Known rows, with every step that occurs
F/Z/X: [ 28   3 -11   1 -15   3  -5  -8  -1   1 -13   0   5 -16   1 -14   3  15
  13  20  -7 -15 -23  18 -17 -19  18   9  -4  -8  -4  -3  -1   4   0 -21]
C/Q/H: [ 12  23   4  12 -19  -5  -1  12   1 -15  -4 -10  -1   4  -8 -20 -12   9
   8  23  -9 -28 -14  -1  14  -2   3   7  -9  -3  -9   0  18  -6 -14 -22]
X/Z/L/Q: [ 20   0 -27  -1   6  -1 -12 -11  -1  -1  -7  -9 -23 -20 -21 -14  -2  -9
   0  13 -14 -19  13  21 -30  -8  31  12  -4 -12   4   9  14   2 -11 -17]
V/M: [  0   9 -13  12   6  -1  10   8  13   1  -3  -4   6  -5  -2  -8   4  -2
   9  23 -19 -13   4  14 -14 -16  10  18  -2   9 -11   5  13   1 -20 -20]
J/F/Q/L: [ 11   3 -11   9   1   8 -12  13  13 -15   4 -16  -6  -9 -10  -8   1  13
   6   3 -16   8  -1  10 -13   5  26  12   1 -13 -15  -4  -8 -15 -15 -33]
H/Q/L: [  5  10 -20  16  -1   3  -7  11   9 -11  -3 -12  -9  -3  -2 -24  -8  11
  -3  15 -11  -8  -1  -1 -16   5  24   3 -11 -15 -10   4   4 -14 -22 -26]
G/F: [ 24   5  -8  12  -5   0  11   9   3   5 -14  -5  -4  -8   2 -21 -16  25
   4  22 -10 -13  10   3 -13 -13   9  15  -5  21  -1   1   8  -7 -21 -34]
Z/L: [  5   7 -11   2   3  -2   4   4  -1  -1  -7  -8 -16 -10 -17 -17 -10   3
   1  16  -1 -14   7  11 -15  -9  19   6  -3 -19 -12   2   8  -6 -23 -25]
G/F/Q/L: [ 26   0 -17   9  -8  13  -5  10  13 -11   0 -14  -9 -14  -7 -15  -8  25
   0   8 -17  -7   2   5 -14   7  20   4   1  -2 -12   3  -7 -17 -18 -36]
F/Q: [  2   6 -21   1  -8   4  -3  13  13  -8   4   1 -12 -11 -14  -7   0  12
  11   9 -14  -9   4  20 -10 -11  13  19   0  -1 -22  -2  -9  -2  -6 -30]
L/Q: [ 21   7 -19   7  -2   9  -2  -9  -2  -4  -3 -10 -14 -12  -7 -15  -6   1
   9  19 -18 -23   2  20 -18 -17  16  16  -1   3  -7   8  19   2 -16 -17]
C/Q: [ 10  16  -7   9 -16   0   7  15  -7 -10  -4   1   0  -9 -18 -14 -12  17
   5  27 -11 -24  -2   5   7  -6  11  13 -13  13  -4  -6  13  -3 -11 -27]
Z/L/Q: [ 19   2 -21   2   4   6  -4 -14  -3  -5  -2 -14 -21 -14 -15 -15 -10  -4
   2  16 -10 -22   5  22 -23 -13  25  11  -1 -14  -4  11  21  -1 -22 -16]
J/F/Z/L: [  0  -9 -12   6   0   3   0  -7   4  -2  -9 -11  -2 -13 -19 -14  -8   3
   2  10   0  -3  -1  22 -19 -11  32  15  -4 -16   0  -9   4  -9 -18 -28]
C/Q/L: [ 20  12  -6  13 -14  11   0  11  -4 -15  -1 -13  -1 -13 -16 -18 -10  19
  -1  20 -14 -20  -8  -3   3  11  17  -2  -9  -2  -6  -1   8 -13 -19 -28]
M/V/Z: [ -8  23 -15   5   3 -16  25  27  10   7 -11   0  -2  -5  -8  -4  -9   9
  17  28 -18 -30   1  -5 -18  -9  16   5  -9  -1  -7   0   5   5 -14 -11]
Z/F/G: [  4   2 -27   3   5 -17   8  -5   5  -6  -3  16   6 -29   3 -19  -6  24
   0  25 -18 -19  11   7 -13 -14   8   8  -5   3 -16 -14  11  -2 -12 -16]
J/F/Z/L/Q: [ 16 -10 -22   5   1   8  -7 -23   1  -5  -3 -17 -11 -16 -16 -13  -8  -4
   4  11 -10 -13  -2  31 -27 -15  36  17  -2 -13   6   2  17  -3 -17 -18]
Q/F: [ -2   9  -7  13  -2   7  -5  14  -3 -11   1  -5 -12 -15  -5  -9   8   8
  16  15 -15  -4   1  -8  -9  -6  -1   7   2  16 -17 -11  16   1 -22 -23]
C/Q/L/Z/F: [ 25   3 -23   3  -2  10   2 -13  -6 -11   6  -5  11 -24 -15 -23  -2  11
   2  11 -21 -27 -13  10  -9 -18   7  -3  -9  -9   7   0   3  -6 -14 -19]
G/F/Z/L: [ 13 -11 -18   5  -9   7   6 -11   2   2 -12 -10  -6 -18 -15 -23 -17  16
  -4  14  -1 -18   1  17 -20  -8  26   8  -4  -5   3  -1   4 -11 -20 -31]
G/F/Z/X: [ 39  -1 -12   3 -16   2  -2  -8  -1   4 -18  -2   6 -16   7 -16  -5  24
  10  21  -7 -14 -18  14 -20 -19  20  10  -5   2   5  -3   0   1  -4 -26]
V/Z: [ -1  16 -18   2   3 -10  16  20   8  11  -9  11   3  -5  -7  -9   2   7
  18  26 -11 -24   7   7 -20 -14  20  -1 -13   2  -8  -5   3  -2 -18 -22]
H/Q/F/Z: [-14  -5 -27  18 -14  10 -10  -1   7 -11   3  -1  -3 -16  -4 -17   3   9
   9  12 -12  -8 -10   7 -17  -8  17  12  -6  12  -5 -14   6  -2 -11 -24]
J/F/G: [ -7   6 -10  12   9 -17   6  10  13  -2 -11   6   7 -15   6 -10  -9  22
   3  24 -17  -2   7   2 -12 -11  21  26  -6   6 -17 -17  16  -6 -15 -22]
L/Q/C: [ 20  17  -8   4 -11   9  13 -10   5 -15 -11 -10  -4 -15 -12 -26  -5  13
   8  21 -14 -16  -1  31 -14 -11   5  14   1   5 -13   2   7   8 -10 -22]
X/Z: [  6   9 -17   5  -1  -7  -7  14   2   6 -15   5  -8 -17 -16 -17   8   1
   7  14 -16  -9  15   9 -21  -7  16  15  -9   9  -5  -3  -3   0   0 -27]
J/F: [  0   9   2  13   9  -7   1  14   4  -1 -11  -7   3  -1  -5  -9  -1   7
  13  15  -9  10   5  10 -11 -17  19  26  -4   4  -6 -10   8  -5 -17 -28]
Z/F/J: [  6  -4  -9   0   9   1  -1  -8  -1  -2   5  12   4 -10   1 -18  -3   9
   1  20   1 -15  19   6 -17  -9  -7  15   2   4   3 -13  -8  -4 -22 -14]
H/Q: [-10  12 -23  14   0 -11  -2  15  11  -5  -5   2 -10   3   0 -22 -10   7
   3  20  -7  -9   5   7 -16 -13  20  19 -14  -4  -9   0   6  -2 -15 -24]

Rows
[ -5   3   0  11  -4  11  -8   9  -4 -14  10   6  -5  -8  -4  -7  -4  12
   3  23  -3 -16   9 -18  -3   8  -5  17   1  22   3 -20   7  -3 -25 -16] : C/Q/F/J
[ -8   0   0  10   4  12  -8   5   1  -6   6   4  -8  -7   3  -9   0   7
   5  18  -3 -10  13 -15 -14   3  -8  17   7  16  -5 -17   3  -4 -28 -16] : Q/F/J
[ 40  15 -10   2  -4  10  -7  -5   0   1  -9 -11   0 -12   2 -14   1  11
   8  14 -17 -21 -33   3 -19 -19  13   3  -4 -26  -3  10   2   0 -10 -19] : Q/L/Z/X
[ 20  11 -13   4  -2  -5 -16  -9   4  -6  -6 -17 -21  -4  -9 -19  -5 -13
   4  13 -12 -24   0  13 -15  -3  19   6  -2 -22  -3  11  19  -2 -14 -15] : X/Z/L/Q/H
[  2  -5 -19   4  -8   8   3 -11   2  -1  -7  -8  -7 -18 -21 -19 -10   6
   1  12  -1 -18  -4  22 -17  -9  24   8  -4 -16  -7  -2   3  -7 -16 -26] : F/Z/L
[ 14  -3  -2   9   1   7   5   3   4   8  -7   3  -1  -2   9 -18 -19  21
  -4  24   2 -18  20  -7 -17  -3  -1  24   1  20   7  -7  -4 -10 -29 -25] : G/F/J
[ -8   8 -17  13  -8  -8   1  12   4 -17   1  10  -2 -28  -2 -10  -7  28
   1  29 -22 -18   0 -16   1   3   9  11  -6  20 -16 -21  25  -1 -14 -18] : C/Q/F/G
[-19   6 -27  16   2 -15  -5  13  14 -13   0  11  -8 -20  11 -14  -6  21
   0  25 -19  -9   5 -15 -14  -2  15  15  -7   9 -20 -18  21  -2 -18 -17] : H/Q/F/G
[  5   1 -34  -9   4 -11   2   9  13  -8  11  15   1 -18 -13  -5  11  11
  16  10 -15 -11  13  25 -21 -17  17   1  -6  -5  -9  -9 -14   0  -5 -24] : V/Z/F/Q
[ 42  15  -9   2 -10   8  -6  -3  -4  -5  -8  -9   3 -13  -4 -13  -3  14
   7  17 -17 -26 -36   1 -10 -16  17   2  -9 -21   4   8   6   1  -8 -19] : C/Q/L/Z/X
[ 13   4 -18   9   0  22  -5   1  13  -4   4 -17   0 -11 -12 -11  -1   7
   5   0 -24 -12 -21  12 -17 -15  20  18  -4 -17  -7   5  -5 -11 -14 -27] : J/F/Q/L/Z
[  4  14  -2   2  -7  -2   9  11  18 -19  -6  -3   2 -10 -16 -14   3  20
  11  11 -10  11   4  32  -9  -7  11  23   3   2 -18 -12 -13   4  -2 -34] : J/F/Q/C
[  0  -6  -9   6   9  14 -15  -9  -2  -9  10  -3 -18 -11  -2  -8  -3  -1
   0  16  -3 -15  14  -7 -23   4   3  16   9   4   3  -9  12  -1 -32 -10] : Z/L/Q/F/J
[  9  -1 -21   5   6   4 -20  -4  -5 -12   3 -10 -26 -25 -15  -7   9  -7
   8   9 -18  -8   9   1 -26   0  20   5   3   3   0  -3  22   5 -17 -16] : X/Z/L/Q/F
[ -2  22 -12  10  -9  -8  13   9  14 -16 -12   0  -1  -3  -5 -31  -7  18
   2  22  -5  -5   2  20 -13  -7   9  16  -9   0 -14  -5  -2   4  -9 -28] : H/Q/C
[-18   0 -10  14   7   3 -14   9   7  -9   8   7 -11   0   8 -11  -2   5
   0  19   0  -6  14 -16 -18   3   0  21   0  11   0 -17   3  -3 -28 -16] : H/Q/F/J
[ 10  -1 -29  -4  -1  -3  -5   2   8 -13  11   8  -4 -20 -14 -10   7  13
  10   6 -16  -7  10  26 -13 -16  10  10   0  -4 -13  -6 -11   0  -4 -26] : Z/F/Q
[ 20  12  -8   6  -3   1 -10 -11   3 -10  -3 -21 -19   1  -5 -20 -11  -8
   5  15  -8 -27  -7  13 -10  -7  15   5   0 -24  -8  12  23  -4 -22 -15] : Z/L/Q/H
[ 13  10 -19   1  -7   0  -8  -5  14 -14   9  -5  -4  -5  -5 -16   2   2
  12   4 -17 -22 -14  18  -5 -19   1   8   0 -19 -12   3  -2  -3  -7 -21] : L/Z/F/Q/H
[ 12  19 -13  -2  -3  -4  22  -4   9 -12 -12 -13  -9 -15 -18 -19 -11   8
   6  24 -12 -24   0  23 -23  -4  17   6   0 -12  -4   6   8  11 -14 -13] : M/V/Z/L/Q/C
[ 24   3 -10   4 -21   4 -12  -2  -6 -13  -4   0   5 -21  -3  -8   7  19
  16  20 -10 -13 -26   4  -9  -9  16   5  -4   3   3 -12   9   7  -1 -20] : C/Q/F/Z/X
[  1  11  -5  14 -12   4  -5  18  -8 -20   5  -2  -8 -17 -15  -8   1  14
  12  20 -16 -11  -3 -11   5   1   4   5  -5  23  -6 -15  21   1 -17 -23] : C/Q/F
[ 25   1  -5   4  -7  -3  -8  -5   0  -1 -14  -2  11 -11   3  -9   6  13
  16  17  -7   1 -20  19 -19 -20  26  17  -4  -9   2  -9   1   2  -1 -23] : J/F/Z/X
[ 32  16 -10  -2  -4   4  -2  -4  -1   6 -11  -3   0 -10   2 -12   1   9
  12  17 -15 -23 -29   9 -18 -31  10  12  -5 -18  -3   8   4   8  -6 -18] : L/Z/X
[  7  16  -9   5 -13  -1  -8  10  16 -12   2  -9 -12   4  -4 -14  -2   4
  12   9 -12 -16  -9  11   1  -6   6  12   1 -12 -23   2   0  -5 -10 -26] : F/Q/H
[ 17  12  -8   8 -14  -2  -5  10  16  -9  -2 -11 -10   3   2 -16 -10  15
   9  11 -12 -15  -4   7  -2  -5   7  13   0  -2 -14   3   3  -9 -14 -31] : G/F/Q/H
[  9   4 -15  12   0  13 -12  -1  -5 -14   6 -11 -19 -18  -6  -7   7   1
  15  14 -21 -10   0   1 -15  -8   7   9   5  14  -9  -4  26   5 -21 -15] : L/Q/F
[ 15   1 -24  -2   7 -15  -7  -1  -4  -2  -5  11   2 -26 -15 -20  13   3
   8  12 -15  -8  20  17 -22 -14   9   3  -7   5   3  -9  -5   2   0 -22] : X/Z/F
[ -3  -8 -18   6  -7  12  -4  -8   0  -8  -1  -9 -11 -22 -20 -15  -2   5
   4   9  -5 -12  -4  11 -17  -3  20   3   0  -9  -6  -9   8  -5 -20 -24] : Q/F/Z/L
[  1  -9 -13   3  10   9 -22  -7  -1  -6   7   1 -20 -15  -6  -8   3  -6
  -1  14  -6 -12  20  -7 -29   8   8  16   6   6   8 -11   7   1 -23 -11] : X/Z/L/Q/F/J
[ 14   2 -18   7 -12  -2 -16  -3   2  -9  -5   2  -2 -14   7 -11   8  13
  14  17  -8  -5 -22   6 -21 -13  20   7  -5  -6   0  -9   5   7  -3 -19] : H/Q/F/Z/X
[ 21  13 -15  12 -12  24   4  -1   0  -6  -1 -15   3 -14 -17 -19 -11  12
   0  13 -22 -34 -26   1  -4 -10  13   7 -12  -9   0   7   6 -10 -17 -23] : C/Q/L/Z
[ 12   9 -19  -1  -6 -12 -17   3  13 -14   4   0  -7  -9  -8 -15   9   0
  11   5 -15 -12   3  17  -8  -7   8   6  -2 -12 -11  -3  -6  -2   1 -24] : X/Z/F/Q/H
[ 19   9 -16  11  -4  26   3  -4   5   2  -3 -16  -1 -12 -10 -21  -7   7
   3   9 -22 -28 -23   5 -14 -15  10   9  -6 -14  -8  10   3 -10 -20 -23] : Q/L/Z
[  5  17 -20  -7  -6 -11  22   8  17 -20  -1   4   4 -20 -17 -15   3  21
  13  15 -16 -12   5  27 -16  -7   4   5   1  -2 -12  -8 -17  11   1 -21] : M/V/Z/F/Q/C
